Each row was made from one small tree. The marks that hang from a mark follow it in brackets, in the order of their numbers. Every link used is in the known rows. Write each row's tree.
Known rows
Q148(Q306 Q561): [54,50,-177,157,-113,-169,274,-166,-104,219,-96,223,182,-125,224,-71,-277,78,-42,-26,209,199,-68,-105,-51,80,181,26,102,194,-92,-280,-67,23,-61,-35,-56,131,95,-129,245,122,-112,-26,-229,-22,88,-46,188,-212,-196,312,245,-7,22,-61,100,66,-104]
Q967(Q904): [30,221,-228,70,146,148,-1,-172,-175,18,68,128,222,-98,205,36,-22,-66,67,132,42,60,-55,-84,-118,-48,-94,54,54,177,-39,228,-38,12,1,-70,-149,-40,-99,-268,-60,8,5,138,-88,0,-206,-3,-81,-30,100,171,124,-3,-28,64,19,-81,19]
Q616(Q904 Q967): [-107,121,-143,-149,51,264,127,-145,-191,137,-127,-38,365,-302,96,-101,-88,-113,70,229,-62,203,-148,94,-208,-109,103,211,-43,-9,87,463,-77,30,163,-133,-26,-82,-322,-293,-13,-37,157,-32,-54,-89,-308,-137,-117,180,77,179,-9,28,-44,120,59,-75,-19]
Q561(Q904(Q203 Q967(Q616))): [41,227,-122,-442,-69,28,147,-22,-241,21,160,-81,141,-9,342,-55,67,-27,33,456,-143,228,-84,-111,-163,-116,-100,155,-173,338,177,273,270,-105,-45,69,-202,-96,7,-212,-118,-82,-43,279,-53,151,-251,69,-218,52,83,143,31,-342,311,-55,-48,287,118]
Q967(Q616 Q904(Q203 Q561(Q148))): [122,-51,-174,-214,19,162,-63,17,-263,119,185,40,251,156,251,-12,208,-120,-14,133,64,134,76,-271,36,-155,-373,283,-63,267,-183,273,-79,38,-5,-43,-196,-45,-255,-129,-166,-101,51,213,-103,108,-398,-106,-277,53,198,310,239,-149,248,-111,208,34,-130]
Q203(Q904): [-50,184,-156,111,69,116,31,-118,-143,156,-68,60,310,-187,86,-112,72,-46,88,181,131,119,-214,-76,23,-95,93,-80,44,120,-14,309,-56,-14,48,-39,-97,-86,-168,-325,-51,169,-19,118,-99,40,-169,-47,-32,102,-33,92,10,40,-127,34,76,-18,49]
Q561(Q904(Q148)): [-82,12,-176,142,-75,-106,58,-134,-216,157,247,114,193,-49,222,-67,-62,41,-24,105,174,262,-33,-171,-102,-55,29,66,-35,271,-154,76,88,-30,58,29,-242,-118,11,-171,3,127,-62,204,-150,53,-253,-38,184,-38,66,103,78,-232,136,-125,64,271,32]
Q148(Q561 Q904): [66,74,-127,146,-94,-54,271,-93,-186,115,-37,110,311,-131,303,-39,-154,151,-55,107,92,377,-89,-291,-29,58,164,53,101,345,12,-226,-42,-134,85,7,-31,71,109,-248,10,92,-188,95,-296,-124,-10,-69,8,-177,-179,371,77,-109,-29,-282,32,141,-75]
Q306(Q904(Q203)): [-47,369,-67,33,92,81,182,-236,-86,249,-54,96,227,3,305,-122,-20,60,128,309,-119,9,-103,-80,127,-45,-97,-42,54,123,97,164,31,-2,147,11,-106,-93,203,-184,-68,11,-87,261,-131,31,-38,71,-132,20,-3,138,146,-92,19,23,-39,2,96]
Q203(Q616): [18,64,-45,75,-104,186,153,-90,-73,91,180,-3,116,28,32,-44,-82,-95,163,162,23,58,-236,-10,-269,-44,98,53,-58,117,55,83,64,68,-64,-70,-59,-22,-165,-74,-97,-103,-95,-40,-83,7,-215,33,-148,30,-3,13,-56,-115,-22,258,164,142,29]
Q561(Q148(Q904(Q306 Q967))): [178,-8,-245,111,-124,-245,263,-126,-255,216,-41,115,84,-92,213,-84,-175,-56,-58,136,132,190,-94,-143,52,-56,122,80,58,264,-47,-106,106,-123,-43,-8,-172,-72,139,-148,290,253,-126,232,-171,-27,-135,-51,330,-97,61,200,40,-213,227,-88,2,276,-75]
Q904(Q148 Q616(Q203 Q967)): [-406,-25,-54,-156,-39,96,127,-83,-396,288,242,-92,182,-38,59,-129,72,-134,180,282,-86,34,-218,78,-129,-46,-95,205,-192,-69,-129,271,192,164,252,-139,-128,-73,-202,61,74,34,-99,-54,0,-17,-271,18,-177,228,140,74,92,-43,220,146,212,76,-110]
Q306(Q904(Q203(Q616) Q561(Q148) Q967)): [-79,52,-25,-9,-176,34,240,-120,-133,361,109,7,148,58,289,-58,153,-110,150,327,31,-15,-202,-109,247,-143,-220,101,-9,340,-57,40,27,58,19,43,-146,-72,-25,-107,-23,14,-93,348,-145,32,-217,-93,-81,53,105,31,55,-298,63,-37,97,102,41]
Q148(Q306 Q904(Q203)): [145,322,-209,-28,-70,-170,254,-148,-221,71,-23,39,96,-135,294,-201,-282,143,-112,223,27,137,-64,-115,45,10,107,-34,26,313,95,-103,145,-86,41,16,-139,54,274,-130,123,159,-76,239,-167,15,71,49,17,-224,-18,339,165,-227,112,-130,-85,166,17]
Q203(Q904(Q148(Q306) Q561 Q616)): [-191,-72,-78,141,-107,-16,53,-71,-336,367,184,78,97,-98,65,-84,220,-58,38,119,349,-17,-237,-66,270,-138,-86,19,30,305,-378,90,-32,107,111,-86,-182,35,-265,-80,90,305,-62,295,-80,110,-217,-218,13,95,164,98,123,-92,-80,-91,286,17,-49]
Q148(Q904): [26,186,-158,102,2,-18,142,-135,-212,57,14,76,196,-114,250,-77,-163,93,-20,201,-1,273,-71,-171,-96,0,189,14,61,244,83,-12,62,-118,85,-15,-113,-2,92,-214,7,101,-127,154,-166,-67,-73,2,5,-129,-24,250,6,-141,-14,-110,8,163,6]
Q904(Q148 Q306 Q561 Q616(Q967)): [-380,-222,86,-17,-130,-39,136,18,-423,513,255,29,-102,77,92,-9,55,-59,145,149,308,-155,-291,199,79,-89,-146,242,-122,163,-434,33,130,180,302,-192,-121,-6,-207,283,287,213,-129,310,-75,14,-353,-228,-6,167,417,49,199,-262,226,102,398,134,-175]
Q616(Q904(Q148 Q203 Q306) Q967): [-150,113,-121,-161,6,148,154,-63,-351,312,-36,-49,303,-187,67,-163,-53,-64,65,257,129,-138,-229,170,25,-96,-174,181,-152,47,-147,451,65,102,355,-166,-37,-191,-140,-85,127,150,154,208,-41,-45,-377,-182,-111,286,290,103,184,-126,244,103,94,-25,-86]
Q148(Q306 Q561 Q904(Q616)): [215,123,-162,34,-185,-141,441,-134,-281,140,-20,128,35,-195,288,-85,-238,121,-125,127,49,280,-92,-193,41,46,186,61,112,403,41,-371,53,-96,-15,-31,-79,235,158,-108,178,120,-236,142,-264,-15,122,-19,27,-269,-139,462,112,-102,1,-227,-2,142,-44]
Q616(Q203 Q904): [-4,213,-240,16,81,153,-43,-106,-265,75,50,39,566,-275,56,-61,-37,-150,45,241,-77,88,-234,-109,-134,53,-52,142,-25,9,41,528,40,38,244,-89,-98,-97,-263,-346,-32,28,134,-115,-60,-79,-226,-24,-165,83,15,86,37,125,52,4,28,25,-19]
Q306(Q904): [-49,239,-109,204,141,76,177,-265,-104,249,-81,219,178,-86,254,-93,-98,38,124,241,-80,88,-63,-61,32,-28,77,-33,142,82,41,97,-28,6,98,-48,-98,-85,108,-220,40,45,-100,185,-162,-4,-52,46,2,-17,-40,149,61,-1,-112,50,6,4,67]
Q561(Q148 Q904(Q616)): [234,39,-195,-27,-234,-165,204,-125,-122,146,194,11,120,-7,215,-35,-23,-107,-64,42,16,424,-17,-260,-59,-164,28,155,-19,275,27,28,83,-104,-167,97,-311,-5,-20,-122,-20,-19,-119,146,-145,104,-224,15,256,-111,14,233,-54,-199,224,-120,-49,372,99]
Q306(Q904(Q967)): [-125,245,-104,50,104,55,238,-253,-175,241,-84,184,106,-126,312,-58,-15,-24,173,403,-131,28,-135,22,45,-53,48,-14,115,168,78,103,69,-16,45,-39,-96,-92,100,-271,103,88,-106,272,-105,8,-51,32,-21,50,2,60,37,-72,-62,84,-2,8,84]
Q616(Q203 Q967(Q904)): [-248,178,-220,-138,186,253,18,-130,-311,54,2,-53,391,-290,143,-176,-115,-147,171,284,-152,88,-166,34,-236,-1,-57,228,-144,-132,45,569,64,128,207,-143,-82,-146,-305,-230,7,-73,99,-122,-101,-128,-311,87,-254,93,48,181,67,78,122,129,13,-107,-64]

Write each row's tree
[-86,-277,-158,-138,-142,-169,66,9,-350,280,127,102,142,10,203,-77,38,-179,9,206,105,185,-52,-118,5,-43,-48,310,-51,194,-222,63,84,68,-48,-52,-193,-2,-269,-73,266,114,-7,49,-92,55,-245,-111,57,-20,89,157,147,-176,285,-90,287,232,-217] : Q904(Q561(Q148(Q306)) Q967(Q616(Q203)))
[-92,69,-134,-326,-99,-29,112,-28,-347,127,280,-39,142,57,307,-91,143,-9,13,407,-12,162,-55,-121,-68,-128,-204,151,-188,354,-39,216,265,-42,30,52,-225,-145,7,-154,-68,38,-55,341,-44,160,-322,-8,-133,135,159,97,111,-383,353,-103,45,298,32] : Q561(Q904(Q148 Q203 Q967(Q616)))
[-88,154,-147,-37,-114,-120,72,-91,-186,166,272,-16,256,43,279,-92,12,63,-27,188,141,183,-66,-185,-28,-86,-155,43,-136,318,-100,127,152,-25,109,89,-252,-129,112,-125,-105,85,-48,295,-121,84,-245,-20,42,11,101,111,152,-312,257,-168,-12,265,74] : Q561(Q904(Q148 Q203))
[-102,168,-103,-282,-181,-78,255,-111,-305,200,245,-118,11,-67,249,-177,-40,19,-18,278,8,147,-104,-12,-16,-143,-125,142,-189,269,-37,131,232,29,60,30,-253,-43,32,20,6,33,-70,284,-83,125,-215,17,-47,30,157,208,120,-313,289,-54,-31,225,82] : Q561(Q904(Q148(Q306) Q203 Q616(Q967)))
[-23,-93,-193,-24,87,109,39,-42,-396,196,42,160,341,-135,57,-251,15,-58,34,222,27,134,-84,-181,-41,28,-21,150,-48,0,-153,265,30,96,128,-152,-64,-82,-241,-217,91,100,-17,-76,-135,62,-209,15,-222,126,-107,261,155,116,155,-47,262,60,-203] : Q967(Q616(Q203(Q904(Q148(Q306 Q561)))))
[-324,131,32,-284,-179,-75,37,48,-172,254,170,-129,208,132,347,101,223,-56,136,362,134,4,-239,-3,67,-84,-218,110,-134,388,-93,111,140,14,111,78,-151,9,-49,-51,-29,81,-54,317,-16,33,-197,-148,-165,52,216,-17,198,-389,189,-49,133,121,3] : Q904(Q203 Q561 Q967)
[79,84,-160,99,-40,139,156,-53,-315,218,212,79,187,28,124,-24,24,-54,90,133,272,-281,-241,-80,111,-11,-394,87,-71,323,-268,79,51,118,119,-110,-67,-104,-10,-56,9,92,-65,286,-162,21,-313,-69,-194,79,205,112,281,-181,233,36,137,-40,-70] : Q967(Q904(Q148(Q561) Q203(Q616) Q306))
[-300,78,-10,184,-13,-21,67,-150,-209,445,161,135,232,121,312,-84,140,73,104,208,167,-47,-93,-126,314,-72,-269,39,38,265,-285,29,-45,105,285,4,-157,-99,94,-60,-8,162,-91,405,-160,14,-179,-127,-49,56,150,80,257,-207,31,-151,196,24,-37] : Q306(Q904(Q148 Q203 Q561))
[90,100,-112,-63,-112,293,187,-80,-181,59,134,-27,200,-142,16,10,36,-216,128,312,-37,-11,-314,41,-212,-89,15,125,-47,231,100,267,64,32,-33,-111,-37,-39,-311,-256,-87,-78,16,43,-18,17,-300,-78,-234,159,97,-38,-132,-106,-61,226,93,81,64] : Q203(Q616(Q904(Q967)))
[184,-115,-147,173,-223,111,145,-70,-138,183,158,65,211,-102,-5,-41,-67,-182,-8,14,221,96,-191,-102,-48,-97,12,185,24,265,-135,96,-104,85,-57,-93,-117,31,-364,-143,1,-15,50,19,-124,13,-309,-191,9,-16,78,94,-29,-95,-48,52,224,124,-37] : Q203(Q616(Q904(Q561(Q148(Q306)))))
[-139,-62,-5,-33,-204,66,317,20,-283,416,148,-54,156,80,63,-145,-76,4,152,169,269,-218,-341,81,42,-6,-211,146,-210,158,-250,-6,138,172,217,-124,20,-108,14,156,112,106,-114,180,-153,-30,-303,-101,-161,182,154,72,244,-279,351,111,252,102,-144] : Q904(Q148(Q561) Q203(Q616(Q967)) Q306)
[-188,224,5,80,18,41,101,-146,-94,337,35,88,240,55,344,-54,73,62,131,265,41,20,-127,-108,212,-65,-177,24,47,242,-66,113,-31,44,202,26,-139,-46,73,-104,-63,44,-79,341,-165,3,-109,-66,-133,-16,64,127,180,-172,-11,-102,90,17,42] : Q306(Q904(Q203 Q561))
[73,92,-169,-107,-170,-113,352,-126,-258,150,21,57,156,-280,244,-154,-268,14,-40,145,13,309,-137,-108,-120,28,113,171,-47,209,30,-37,104,22,-8,-21,-130,99,-45,-123,166,-6,-91,-12,-261,6,-34,52,35,-181,-159,381,104,-84,158,-141,-37,173,0] : Q148(Q306 Q561(Q904(Q616(Q203 Q967))))
[-296,-158,-22,73,70,57,117,-135,-373,403,140,246,75,40,282,-56,187,-16,135,355,68,2,-41,-60,165,-86,-157,152,75,254,-288,50,-3,87,172,-107,-127,-107,-93,-130,123,148,-102,375,-119,61,-250,-149,-97,150,167,70,140,-171,2,-77,314,48,-113] : Q306(Q904(Q148 Q561 Q967(Q616)))
[-116,28,43,-380,-77,-17,73,130,-361,312,121,-9,-2,165,283,22,131,-53,133,442,116,-180,-260,100,52,-58,-265,217,-161,319,-150,184,272,32,141,-77,-92,-40,-69,98,162,109,-43,416,-20,112,-292,-127,-287,141,359,38,254,-404,413,60,256,191,-96] : Q904(Q203 Q306 Q561 Q967(Q616))
[-133,-16,-181,178,-23,-10,-107,-39,-233,248,62,10,524,-168,66,-136,91,-145,74,129,173,165,-241,-235,98,-21,-52,86,-26,56,-180,372,-36,80,165,-21,-167,-121,-309,-253,19,181,44,-15,-153,-48,-257,-71,10,26,-33,88,53,38,56,-134,164,81,-76] : Q616(Q203(Q904(Q561(Q148))))
[-37,-87,-136,129,-87,-112,69,-14,-280,371,-49,90,166,-159,111,-52,135,-139,79,193,382,-23,-298,-31,257,-133,-28,42,37,297,-285,190,-4,12,40,-50,-142,-113,-216,-210,252,362,-7,346,-133,41,-300,-218,192,93,175,15,65,-156,67,-64,186,92,-44] : Q203(Q904(Q306 Q561(Q148) Q967))
[27,367,-119,-153,-29,-58,357,-246,-209,233,-27,94,-96,-103,301,-131,-73,-17,97,407,-158,-104,-149,95,149,-74,-44,-19,47,245,124,10,191,14,-22,-37,-150,47,220,-85,185,77,-121,315,-59,118,84,99,-69,-41,56,168,140,-139,65,107,-67,28,121] : Q148(Q306(Q904(Q203 Q616 Q967)))
[-410,-67,14,43,-170,-132,-64,17,-204,394,324,-26,288,247,243,-4,210,35,64,83,359,-10,-141,-132,169,-63,-311,101,-111,302,-401,8,21,117,256,34,-190,-44,-33,73,-44,178,-55,286,-81,15,-258,-219,-31,76,231,20,327,-330,204,-156,306,128,-132] : Q904(Q148 Q203 Q561)
[-94,282,-35,-100,37,106,302,-243,-228,248,-2,112,-28,-76,292,-3,109,-78,203,464,-245,-21,-179,58,70,-98,-16,25,89,206,136,114,147,-19,29,-49,-114,-13,81,-172,54,9,-184,300,-48,71,-41,63,-153,85,66,63,-14,-83,-61,138,-17,17,135] : Q306(Q904(Q616 Q967))
[-29,73,70,-18,-196,30,87,85,-176,315,233,-59,76,170,121,-4,-13,-41,150,198,281,-232,-380,56,46,-31,-232,108,-149,299,-181,84,154,115,163,-54,-79,-18,-91,175,29,44,-63,297,-110,40,-300,-116,-213,15,288,-20,173,-376,258,121,256,198,-19] : Q904(Q203(Q616) Q306 Q561)
[-439,-88,-147,42,25,67,-11,-69,-400,326,22,-35,394,-341,32,-311,-20,-95,114,218,190,75,-266,20,46,-37,-16,162,-136,-65,-262,444,2,214,317,-146,-104,-161,-395,-158,165,225,109,-25,-139,-83,-323,-109,-73,154,52,116,94,20,63,-43,239,-45,-158] : Q616(Q203(Q904(Q148(Q306) Q561)) Q967)
[-128,70,-97,-33,-22,26,166,-74,-443,349,87,51,-3,-151,44,-73,225,-137,157,387,183,-240,-389,132,206,-133,-110,-23,-28,245,-209,251,198,31,113,-144,-105,-107,-119,-129,207,349,-110,392,1,126,-247,-99,-46,281,251,-54,59,-117,90,119,155,36,16] : Q203(Q904(Q148 Q306 Q616 Q967))
[-261,52,-39,-202,-209,51,188,-34,-247,241,321,-152,123,145,147,-43,210,-121,194,390,85,-186,-298,49,0,-98,-261,69,-205,313,-109,84,243,90,47,-11,-107,-116,3,-4,-57,70,-114,234,36,87,-267,-47,-214,240,195,-130,119,-354,244,156,167,141,-10] : Q904(Q148 Q203(Q616) Q967)
[-141,34,101,-132,-179,113,144,91,-212,339,158,-142,67,88,104,-70,-56,-49,192,240,225,-208,-396,149,-12,-68,-173,183,-220,201,-134,180,148,156,197,-98,-45,-45,-176,192,50,8,-21,255,-114,-18,-357,-120,-258,88,288,18,139,-389,267,175,265,144,-44] : Q904(Q203(Q616(Q967)) Q306 Q561)
[148,165,-68,-133,-223,-8,437,24,-310,167,37,-50,131,-106,266,-43,-93,50,53,383,73,-16,-361,-101,47,39,-61,81,-56,482,84,-147,232,-99,81,-12,25,7,158,-116,74,102,-205,322,-225,-52,-99,-45,-209,-51,21,212,73,-351,217,-128,-15,193,-18] : Q148(Q561 Q904(Q203(Q616) Q306 Q967))
[7,175,-208,-15,134,-15,240,-246,-316,201,-91,266,36,-206,236,-215,-200,-25,73,378,-159,1,-69,29,-11,21,88,65,77,72,54,123,138,69,28,-126,-106,-43,48,-194,294,95,-43,114,-119,73,7,127,-50,-41,-41,201,121,12,61,89,30,44,-24] : Q148(Q306(Q904(Q967(Q616(Q203)))))
